Each row comes from the steps of one path. Every step used is in the known rows, and no mark comes twice. Write the path behind each row, first mark first.
Known rows
kefe > tolu > vefa > fudosak: [ 0.08 -0.54  1.85  0.25 -1.19  1.41 -1.14 -1.28 -1.42 -0.07  0.38  0.66
 -1.19  0.46 -3.06 -0.49 -0.99  0.38]
vefa > fudosak: [-0.05 -0.01  0.24  0.16  2.56  0.30 -1.50 -3.71 -0.07  1.48  0.03 -0.15
 -0.39  0.08  0.81 -0.34 -0.88  0.17]
devu > nopa > vefa: [ 0.79  0.15  0.00 -0.34  1.52  1.23  1.92 -0.36  1.06  0.28 -1.59 -0.42
  0.84 -0.93 -2.61  1.04  0.15  0.23]
devu > fudosak: [-1.02  0.22 -0.14 -0.05 -1.65 -0.60 -0.71 -1.40  0.26 -0.68  1.30 -0.22
 -0.85  0.00  4.32 -0.05  0.12  0.25]
devu > fudosak > kefe: [-2.54 -0.55 -0.66  0.35 -1.61 -0.95 -0.96 -1.99 -0.44 -1.24  0.80  0.06
 -0.20  0.10  3.61 -0.90  0.56  0.03]
fudosak > vefa > tolu > devu: [ 0.77  0.55 -0.85 -0.02 -0.39 -1.70 -1.11  1.46  1.21  1.01  0.77 -0.46
 -0.01  1.13  4.22 -0.84  0.21  0.09]
devu > nopa: [ 0.47  0.22  0.31 -0.15  0.23  0.17  0.04  0.02 -0.03  0.15 -0.39 -0.48
  0.24 -0.19 -1.05  1.02 -0.22 -0.10]
fudosak > vefa > tolu > devu > nopa: [ 1.48  0.73 -0.62 -0.04  0.73 -1.40  0.34  4.61  1.53  1.06 -0.03 -0.60
  0.82  0.66  1.98  0.46  0.53 -0.25]
nopa > vefa > tolu: [ 1.97 -0.22  0.34 -0.65  0.47  0.10  0.39  0.75  0.28 -0.22 -0.68 -0.47
  0.66 -0.69  2.12 -0.18  0.02  0.50]
devu > fudosak > kefe > tolu: [-2.50 -0.28  0.26  0.27 -3.19 -0.76 -0.11 -0.14 -0.56 -1.89  1.34  0.64
 -0.84  0.82  0.66 -0.75  0.97  0.09]
kefe > fudosak > devu > nopa: [ 1.05 -0.15 -0.54 -0.36  1.34 -0.26 -0.73 -1.75 -1.67 -0.01 -0.72 -0.49
  0.42 -1.84 -1.96  1.66 -0.81 -0.31]
nopa > vefa > fudosak > kefe > tolu: [-1.24 -0.55  0.18  0.28  2.30  1.13  0.98 -2.90  0.19  0.38 -1.10  0.72
  0.26  0.19 -4.51 -1.00  0.28  0.30]
fudosak > devu > nopa: [ 0.91  0.54  0.62 -0.35  1.14  1.06  0.04  1.64 -0.74 -0.56 -0.52 -0.58
 -0.12 -1.18 -0.12  2.04 -0.55 -0.41]
nopa > vefa > tolu > devu > fudosak > kefe: [-0.29 -0.46 -1.72 -0.08 -0.22 -0.93  1.20  1.21  0.82 -0.58 -0.07  0.04
  1.33 -0.59  4.50 -1.16  0.96 -0.23]
tolu > vefa: [-0.01 -0.66  0.83 -0.05 -3.36  0.78 -1.85 -2.54 -1.41 -0.79  0.30 -0.03
 -0.84  0.04  0.67 -0.60 -0.92  0.35]
tolu > vefa > fudosak: [ 0.17 -0.74  0.96  0.30  0.01  1.12 -2.01 -3.02 -1.21  0.53 -0.15  0.13
 -0.49 -0.19  0.07 -0.66 -1.43  0.24]
tolu > devu > fudosak: [-1.11  0.64 -1.44 -0.02 -1.08 -0.67 -0.06 -1.81  0.85  0.29  1.43 -0.18
 -0.48  0.22  4.23 -0.41  0.03 -0.33]
vefa > fudosak > kefe > tolu: [-1.58 -0.45  0.52  0.59  1.13  0.06 -0.89 -2.69 -0.91  0.32  0.08  0.70
 -0.36  0.94 -2.95 -1.05 -0.06  0.01]
fudosak > kefe > tolu > devu: [-1.73  0.04 -0.97  0.32 -1.85 -0.37 -0.17 -2.58 -0.50 -0.05  0.71  0.64
 -0.36  1.64 -2.38 -1.45  0.23 -0.49]
fudosak > kefe: [-1.69 -0.66 -0.48  0.32 -1.01 -0.50 -1.68 -3.60 -1.01 -0.44 -0.05  0.00
 -0.07  0.68  0.49 -1.17 -0.02  0.02]

Which path is each row?
[-0.51 -0.66 -0.43  0.39  4.35  1.13  1.43 -1.64  0.62  1.00 -2.43  0.07
  1.81 -0.99 -3.75  0.20  0.15 -0.12] | devu > nopa > vefa > fudosak > kefe
[ 0.95 -0.64 -0.58 -0.08 -0.74 -2.87 -2.40 -1.70 -0.19  0.58  0.24 -0.42
  0.35  0.24  2.42 -0.90  0.08  0.72] | kefe > fudosak > vefa > tolu
[ 0.59 -0.16  2.12 -0.04 -0.23  2.12 -1.13  0.29 -2.22 -0.83  0.24  0.55
 -1.40 -0.51 -1.99  0.50 -1.34  0.04] | kefe > tolu > vefa > fudosak > devu
[-2.30 -1.01  0.90  0.39 -5.89  0.13 -0.59  0.58 -1.65 -2.77  1.22  0.93
 -1.12  0.50 -0.02 -1.05  0.55  0.18] | devu > fudosak > kefe > tolu > vefa
[-0.72  0.11 -1.08  0.06  0.54  0.97  3.13  0.41  0.74  0.13 -1.33  0.52
  1.08  0.29 -6.34 -0.08  0.92 -0.50] | fudosak > kefe > tolu > devu > nopa > vefa
[ 0.02  0.29  0.30 -0.01 -1.55 -2.16 -0.96  3.84  1.19 -0.84  1.52 -0.45
 -0.43  0.46  7.29 -0.19  0.96  0.64] | devu > fudosak > vefa > tolu
[-0.52 -0.36  0.46  0.35  3.40  1.40  2.38  0.14  0.42  0.45 -1.85  0.60
  1.06 -0.29 -6.73  0.30  0.53 -0.06] | devu > nopa > vefa > fudosak > kefe > tolu
[ 2.65 -0.12  0.60 -0.64  1.48  0.48  1.74  4.03  0.63 -0.14 -1.46 -0.57
  1.35 -1.21 -0.13  1.17  0.31  0.23] | devu > nopa > vefa > tolu
[-1.18  0.89 -0.61 -0.07 -2.27 -0.46  0.77 -0.31  0.66 -0.28  2.03  0.35
 -1.15  0.89  1.13 -0.26  0.44 -0.27] | kefe > tolu > devu > fudosak
[ 0.82  0.09  0.48 -0.08 -0.88 -1.63 -1.63  2.10  0.59  0.01  0.56 -0.51
 -0.28  0.86  4.20 -0.44  0.35  0.63] | fudosak > vefa > tolu
[-1.99  1.19 -0.82  0.19 -2.19 -1.25  0.76  0.53  1.98 -0.02  2.11  0.32
 -1.22  1.70  1.83 -0.51  1.06  0.17] | kefe > tolu > devu > fudosak > vefa
[-1.94  0.91 -1.70  0.28 -0.99 -1.52 -0.15 -0.96  2.18  0.59  1.46 -0.20
 -0.53  1.01  5.12 -0.73  0.60  0.09] | tolu > devu > fudosak > vefa
[ 1.54 -0.04 -1.74 -0.01  0.79 -2.54 -0.42  0.85  0.61  1.62 -0.43 -0.51
  1.49  0.04  0.07  0.05  0.22 -0.21] | kefe > fudosak > vefa > tolu > devu > nopa
[ 2.31  0.40 -0.44 -0.31  0.64 -0.62  0.40  3.50  0.20  0.75 -0.15 -0.55
  1.09 -0.10  0.99  0.76 -0.15 -0.61] | vefa > tolu > devu > nopa
[ 0.64 -0.42  1.27  0.07  0.89  1.82 -2.04 -1.45 -2.03 -0.21 -0.41  0.01
 -0.80 -1.27  1.20  0.37 -1.77 -0.02] | tolu > vefa > fudosak > devu
[ 0.26  0.91 -0.21 -0.13 -0.47  0.45  1.55  1.07  0.37  0.60  0.38  0.15
 -0.20  0.76 -4.24  0.80  0.13 -0.64] | kefe > tolu > devu > nopa
[ 0.83  0.81 -0.37 -0.08  4.02  1.70  3.30  0.21  1.66  2.03 -1.26  0.35
  0.79 -0.26 -6.28  0.68 -0.02 -0.40] | kefe > tolu > devu > nopa > vefa > fudosak
[ 3.10  0.19  0.91 -0.90  2.46  1.19  1.68  5.75 -0.20 -0.90 -1.70 -0.71
  1.05 -2.22  0.60  2.15 -0.01 -0.07] | fudosak > devu > nopa > vefa > tolu
[ 1.32 -0.07  2.32  0.01  0.84  2.41  0.27  3.59 -1.83 -0.74 -0.61  0.40
 -0.75 -1.12 -4.81  1.87 -1.03 -0.32] | kefe > tolu > vefa > fudosak > devu > nopa
